What can hang from each mark
q776: q678 q758 q825
q758: q746 q776
q678: q242
q726: q303 q347
q303: q726
q347: q83 q825
q825: q347 q440 q776
q440: q825
q242: q678
q908: q347

Every row comes from one small tree of marks. The marks that hang from a mark follow it in brackets, in the order of their numbers. Every link used is in the known rows. Which tree was each row made from?
Known rows
q303(q726(q347(q825))): -1.53 2.04 -3.83 0.12 -3.70 -3.46 -0.55 0.83 0.29 1.63 2.41 1.61 2.32 -1.37 1.81 -2.59 1.07 -2.24 -0.89 -0.11 -0.66 1.12 1.11 1.36
q726(q303 q347(q83 q825(q776))): -2.95 1.68 -2.45 -2.80 -2.53 -3.90 -1.48 0.36 0.59 2.85 1.63 1.80 0.64 -0.22 0.22 -3.58 -0.33 -3.77 -1.16 -0.14 1.25 1.27 1.18 2.62
q726(q347(q83 q825(q776))): -2.95 1.41 -2.24 -2.84 -0.89 -1.90 -1.41 2.51 0.45 2.99 2.02 1.97 0.20 -0.46 0.17 -3.97 0.80 -2.29 -1.40 0.07 1.67 2.01 0.59 1.25
q726(q303): -2.10 -0.17 -2.98 -0.93 -2.48 0.55 -0.51 0.88 -0.12 -1.37 0.67 1.89 3.02 -1.47 3.47 -2.09 0.57 -0.86 -1.94 -0.86 -3.07 0.48 -3.16 1.16
q726(q347(q825)): -1.84 1.49 -3.54 -0.97 -1.86 -0.95 -0.53 2.99 -0.61 1.27 2.26 1.63 1.70 -1.28 2.05 -2.76 1.30 -1.55 -1.33 -0.10 -0.11 1.43 -0.53 0.21
q726(q303 q347(q83 q825(q440 q776))): -2.32 2.07 -1.91 -2.44 -2.30 -3.12 -1.10 0.50 -0.99 2.71 2.76 1.50 1.00 0.20 -0.10 -2.99 -1.17 -3.42 -1.43 0.10 1.49 1.79 2.67 1.33
q758(q746 q776(q678 q825(q440))): 1.93 -2.71 1.71 -0.66 -0.39 5.60 2.00 -0.02 -2.32 -3.45 -1.54 1.59 4.13 2.75 1.66 0.17 2.98 4.59 -0.27 -1.19 -1.59 2.53 -3.26 -0.93
q303(q726(q347(q83 q825(q776(q758))))): -2.26 1.02 -0.54 -2.65 -2.68 -4.45 -0.30 0.24 0.14 2.83 1.47 1.23 0.28 -0.29 0.24 -3.03 1.20 -2.05 0.25 -0.47 2.61 1.63 2.37 2.33
q726(q303 q347(q825)): -1.88 1.75 -3.78 -0.95 -3.55 -2.98 -0.63 0.82 -0.56 1.20 1.84 1.44 2.08 -1.02 2.19 -2.38 0.07 -2.95 -1.07 -0.28 -0.57 0.66 0.17 1.52
q242(q678): -2.78 -1.50 -3.94 -1.35 -1.74 3.77 -0.66 3.85 0.52 -2.39 1.14 2.26 2.07 -1.29 2.55 -1.36 2.37 -0.57 -2.72 -0.72 -2.46 0.95 -2.78 -0.28
q440(q825): -0.79 -0.49 -2.48 0.28 0.17 3.12 0.13 3.87 -1.30 0.33 1.79 2.47 3.31 -0.65 2.63 -2.20 1.11 1.16 -2.41 -0.74 -2.39 1.72 -2.94 -0.36
q440(q825(q347 q776(q678 q758))): -1.54 -1.79 2.22 -2.19 0.82 3.79 0.36 1.77 -3.85 -1.51 -0.85 2.50 1.09 1.67 -0.27 -1.55 1.14 1.10 -1.06 -1.36 -0.25 1.86 -1.72 -0.04
q776(q678 q758 q825(q347 q440)): 0.24 -0.34 0.92 0.90 0.03 5.25 1.05 0.68 -3.76 -4.68 0.44 1.88 2.70 1.11 0.87 -0.34 1.28 3.68 -0.91 -1.21 -1.51 1.43 -1.17 -2.21
q758(q746 q776(q825(q347 q440))): 1.71 -0.33 2.50 2.06 0.28 5.93 2.68 -1.21 -2.57 -2.53 -0.38 2.60 4.43 1.32 2.56 -1.01 1.63 5.25 0.87 -0.46 -3.49 1.38 -2.28 -1.47
q726(q347(q83 q825)): -2.54 2.10 -3.68 -1.12 -1.35 -1.05 -0.64 2.54 1.12 2.70 3.07 2.23 1.02 -1.45 1.67 -3.73 0.33 -1.66 -1.37 0.36 1.48 1.51 0.58 0.48
q825(q347): -2.54 0.67 -1.74 0.50 -0.40 3.41 -0.12 1.49 -0.66 -1.48 1.33 3.04 2.52 -1.88 2.85 -3.02 0.62 0.61 -1.52 -0.23 -3.31 0.73 -2.61 -0.57
q825(q776(q678)): -2.74 -2.35 -0.98 -3.95 -0.53 2.34 -1.64 2.68 -1.08 -2.52 -0.90 1.85 1.24 0.59 0.52 -2.14 2.43 -0.44 -2.64 -1.27 -1.23 2.21 -3.61 0.91
q347(q83): -2.72 0.18 -2.82 -1.09 -0.37 2.35 -0.50 2.60 1.55 0.15 1.87 2.60 1.96 -1.88 3.01 -3.41 0.76 0.62 -2.17 -0.28 -1.05 1.37 -2.70 0.23
q303(q726(q347)): -1.64 1.67 -3.08 1.35 -3.80 -2.15 -0.95 -0.90 0.69 0.56 1.62 2.18 2.74 -2.12 2.39 -2.87 1.22 -0.44 -1.84 -0.23 -2.22 0.46 -0.08 1.11
q825(q347(q83) q440 q776(q678(q242))): -3.46 -0.71 -0.55 -2.95 0.03 5.88 -1.51 1.21 -1.00 -3.15 1.43 3.68 0.19 0.28 -1.76 -2.37 0.06 -1.06 -3.24 -0.75 0.06 2.26 0.44 -1.31
q347(q83 q825(q776(q678 q758(q746)))): -1.97 -3.03 2.66 -6.57 0.04 2.15 1.18 2.27 -1.70 -0.30 -1.05 0.91 -0.06 1.57 0.39 -1.79 2.14 -0.10 0.83 -0.96 4.25 3.06 -1.54 1.04
q908(q347(q83 q825(q776))): -2.78 0.55 -1.39 -3.70 0.66 0.77 -1.65 3.53 0.46 1.13 2.45 1.83 -0.33 -0.69 0.23 -3.85 0.28 -2.01 -1.21 -0.11 1.32 1.99 -0.13 1.01
q825(q347 q440 q776(q678 q758)): -2.17 -1.61 2.44 -3.03 0.12 4.05 0.14 0.91 -4.33 -3.33 -0.24 1.75 0.80 1.09 -0.14 -1.26 1.13 0.96 -1.13 -1.13 -0.19 2.00 -0.86 -1.07
q303(q726): -1.69 -0.04 -2.90 0.21 -2.67 -0.08 -0.51 1.00 0.63 -0.98 1.27 1.97 3.42 -1.81 3.18 -2.35 1.56 -0.11 -1.68 -0.75 -3.05 0.98 -2.12 1.11

Write each row's tree
-2.87 0.87 -2.24 -3.00 -3.08 -3.91 -1.99 -0.13 1.16 1.92 1.11 1.91 0.26 0.50 -1.36 -3.04 0.92 -3.44 -1.34 -0.15 2.40 2.12 2.43 2.48 -> q303(q726(q347(q83 q825(q776(q678)))))
-2.78 -0.90 2.33 -3.20 0.66 3.96 -0.01 0.43 -2.70 -1.95 0.48 2.33 0.12 0.89 -0.58 -2.14 0.16 0.84 -1.09 -0.63 1.39 2.12 0.24 -0.80 -> q825(q347(q83) q440 q776(q678 q758))
-1.04 -3.22 2.13 -3.45 -1.08 4.43 1.81 0.96 -2.41 -3.21 -1.62 1.17 1.70 0.12 2.91 -0.97 2.79 2.38 -0.23 -1.25 0.92 1.88 -3.90 -0.03 -> q776(q678 q758(q746))
-1.86 1.53 -1.73 1.54 1.04 3.90 0.39 1.86 -0.02 1.53 2.67 3.95 2.55 -1.18 1.84 -3.59 -0.97 1.17 -1.85 0.20 -1.28 1.23 -0.76 -0.58 -> q440(q825(q347(q83)))
-0.45 -0.57 0.43 0.50 -0.07 4.57 0.73 0.62 -2.02 -4.47 -0.78 2.18 2.26 0.69 1.43 -0.91 1.96 3.39 -0.71 -1.49 -1.86 0.84 -2.79 -0.92 -> q776(q678 q758 q825(q347))
-0.81 -3.35 3.28 -6.21 -0.18 3.20 1.73 3.04 -5.18 -2.02 -0.63 0.13 1.06 2.21 0.40 -0.30 2.42 0.42 0.67 -1.20 2.79 3.50 -1.09 -0.48 -> q347(q825(q440 q776(q678 q758(q746))))
-3.45 -1.32 -1.96 -5.45 -0.06 0.85 -1.56 3.95 0.24 0.08 0.62 1.93 0.25 0.96 -0.40 -2.69 1.36 -2.24 -1.64 -0.60 1.91 2.87 -1.23 1.29 -> q347(q83 q825(q776(q678)))
1.28 -2.96 1.22 -1.01 -0.69 4.81 1.56 -0.27 -0.72 -3.37 -2.80 1.89 3.61 2.37 2.03 -0.39 3.74 4.25 -0.05 -1.41 -1.96 1.89 -4.80 0.40 -> q758(q746 q776(q678 q825))
-2.71 -1.11 -0.09 -4.86 0.25 0.23 0.15 4.22 -0.74 1.03 0.97 1.18 0.21 0.24 1.20 -2.58 1.74 -1.08 0.01 -1.02 2.07 2.28 -1.36 1.01 -> q347(q83 q825(q776(q758)))
-1.79 -1.90 2.51 -5.32 0.27 1.63 1.82 2.82 -1.43 1.13 -0.11 1.05 0.52 0.43 1.86 -2.40 2.05 0.25 1.31 -0.78 3.02 2.70 -1.73 0.97 -> q347(q83 q825(q776(q758(q746))))
0.12 1.63 -1.39 2.88 0.38 4.74 0.47 1.62 -2.11 -3.01 2.10 2.63 3.92 -0.52 2.01 -1.78 0.48 3.37 -1.73 -0.43 -4.26 1.02 -1.54 -2.17 -> q776(q825(q347 q440))
-3.68 -1.92 0.99 -4.03 -0.14 4.96 -0.71 0.86 -0.50 -3.40 -0.61 3.26 -0.98 0.35 -1.00 -2.19 1.30 -0.57 -1.81 -1.51 1.31 1.60 -1.01 -0.08 -> q825(q347(q83) q776(q678(q242) q758))
-2.65 -2.12 -1.81 -5.17 -0.53 0.92 -1.41 4.41 -1.67 -1.21 -0.07 1.31 0.98 1.23 0.09 -1.74 2.21 -2.08 -1.64 -1.12 0.15 2.77 -2.39 0.82 -> q347(q825(q776(q678)))
-1.99 1.22 -2.32 -1.68 -3.22 -4.27 -1.35 0.93 -0.43 1.88 1.34 1.36 1.61 -0.30 0.40 -2.86 1.61 -2.86 -0.97 -0.37 -0.42 1.59 1.20 2.08 -> q303(q726(q347(q825(q776))))
-1.32 -0.75 1.99 -0.91 1.17 3.11 0.90 2.22 -3.79 -0.19 0.22 2.50 1.62 0.44 0.98 -2.16 0.92 1.48 -0.64 -1.07 -1.43 1.40 -1.79 -0.17 -> q440(q825(q347 q776(q758)))
0.02 -0.97 0.07 0.40 -0.53 7.26 0.78 1.29 -3.11 -6.52 0.46 2.27 1.99 0.89 0.00 0.17 1.71 2.58 -1.72 -1.96 -1.48 1.46 -1.03 -2.88 -> q776(q678(q242) q758 q825(q347 q440))
-2.50 1.87 -2.55 -1.73 -2.67 -4.49 -1.51 0.44 1.33 3.24 2.06 1.87 0.99 -0.65 -0.14 -3.82 0.73 -3.03 -0.92 0.06 1.14 1.68 2.32 2.43 -> q303(q726(q347(q83 q825(q776))))
-2.55 2.18 -3.04 0.17 -3.16 -1.84 -0.91 -1.60 1.74 1.62 1.70 2.56 1.70 -1.86 2.20 -3.68 -0.81 -1.39 -2.12 0.08 -0.27 0.18 0.01 1.72 -> q726(q303 q347(q83))
-2.00 2.56 -3.23 -0.80 -1.14 -0.35 -0.27 2.67 -0.53 2.52 4.12 1.84 1.46 -1.01 1.09 -3.03 -0.34 -1.25 -1.63 0.55 1.90 2.19 2.12 -0.73 -> q726(q347(q83 q825(q440)))
-1.12 0.83 -2.25 -1.54 -0.12 2.61 -0.36 4.05 -2.25 -0.77 4.04 1.10 1.65 -1.02 1.73 -2.01 0.04 -0.73 -1.33 -0.10 -0.12 1.91 0.36 -1.30 -> q908(q347(q825(q440)))
-2.16 0.77 -3.19 -2.03 -0.08 2.01 0.09 4.52 -0.39 1.01 3.95 1.85 2.03 -0.77 1.95 -2.41 0.03 -0.84 -1.38 0.06 0.82 2.51 0.14 -1.04 -> q347(q83 q825(q440))
-1.22 -0.70 1.24 -4.03 0.51 1.68 0.05 3.83 -4.15 -1.11 2.24 0.15 0.16 0.35 0.48 -1.64 0.97 -0.52 -0.05 -0.92 1.34 2.34 0.47 -0.67 -> q908(q347(q825(q440 q776(q758))))
-1.22 -1.54 2.86 -5.03 0.52 2.57 2.22 3.04 -3.09 0.78 1.25 0.70 1.04 0.76 1.35 -1.83 1.38 0.72 0.99 -0.46 3.33 3.18 -0.18 -0.37 -> q347(q83 q825(q440 q776(q758(q746))))
-0.87 -4.31 0.51 -3.61 -1.73 6.10 1.03 0.31 -0.29 -3.83 -2.27 2.60 1.69 1.12 1.50 -0.56 3.38 1.04 -1.07 -1.77 -0.68 2.06 -4.13 0.05 -> q758(q746 q776(q678(q242)))
-2.54 0.94 -0.33 -3.67 -2.52 -3.95 -0.31 0.17 -0.83 2.33 0.79 1.08 -0.04 0.23 0.65 -2.80 0.19 -2.85 0.14 -0.60 2.81 1.07 1.38 2.51 -> q726(q303 q347(q83 q825(q776(q758))))
-0.10 0.11 -0.12 1.12 0.47 4.99 0.40 -0.93 -0.42 -2.30 0.25 3.32 2.78 2.04 0.05 -1.45 0.61 3.34 -0.98 -0.62 -1.51 1.75 -0.63 -1.07 -> q758(q776(q678 q825(q347(q83) q440)))
-2.27 -3.07 -1.29 -3.41 -1.67 4.98 -0.14 2.92 -1.13 -4.86 -0.33 1.95 0.67 -0.24 1.36 -0.56 2.85 0.03 -2.26 -2.20 0.23 1.53 -3.23 -0.72 -> q776(q678(q242) q758)
-3.26 0.61 -2.18 -4.26 -2.83 -3.33 -2.01 -0.20 0.31 1.54 0.37 1.91 0.05 0.99 -1.18 -2.85 -0.21 -4.18 -1.72 -0.35 2.49 1.66 1.43 2.73 -> q726(q303 q347(q83 q825(q776(q678))))
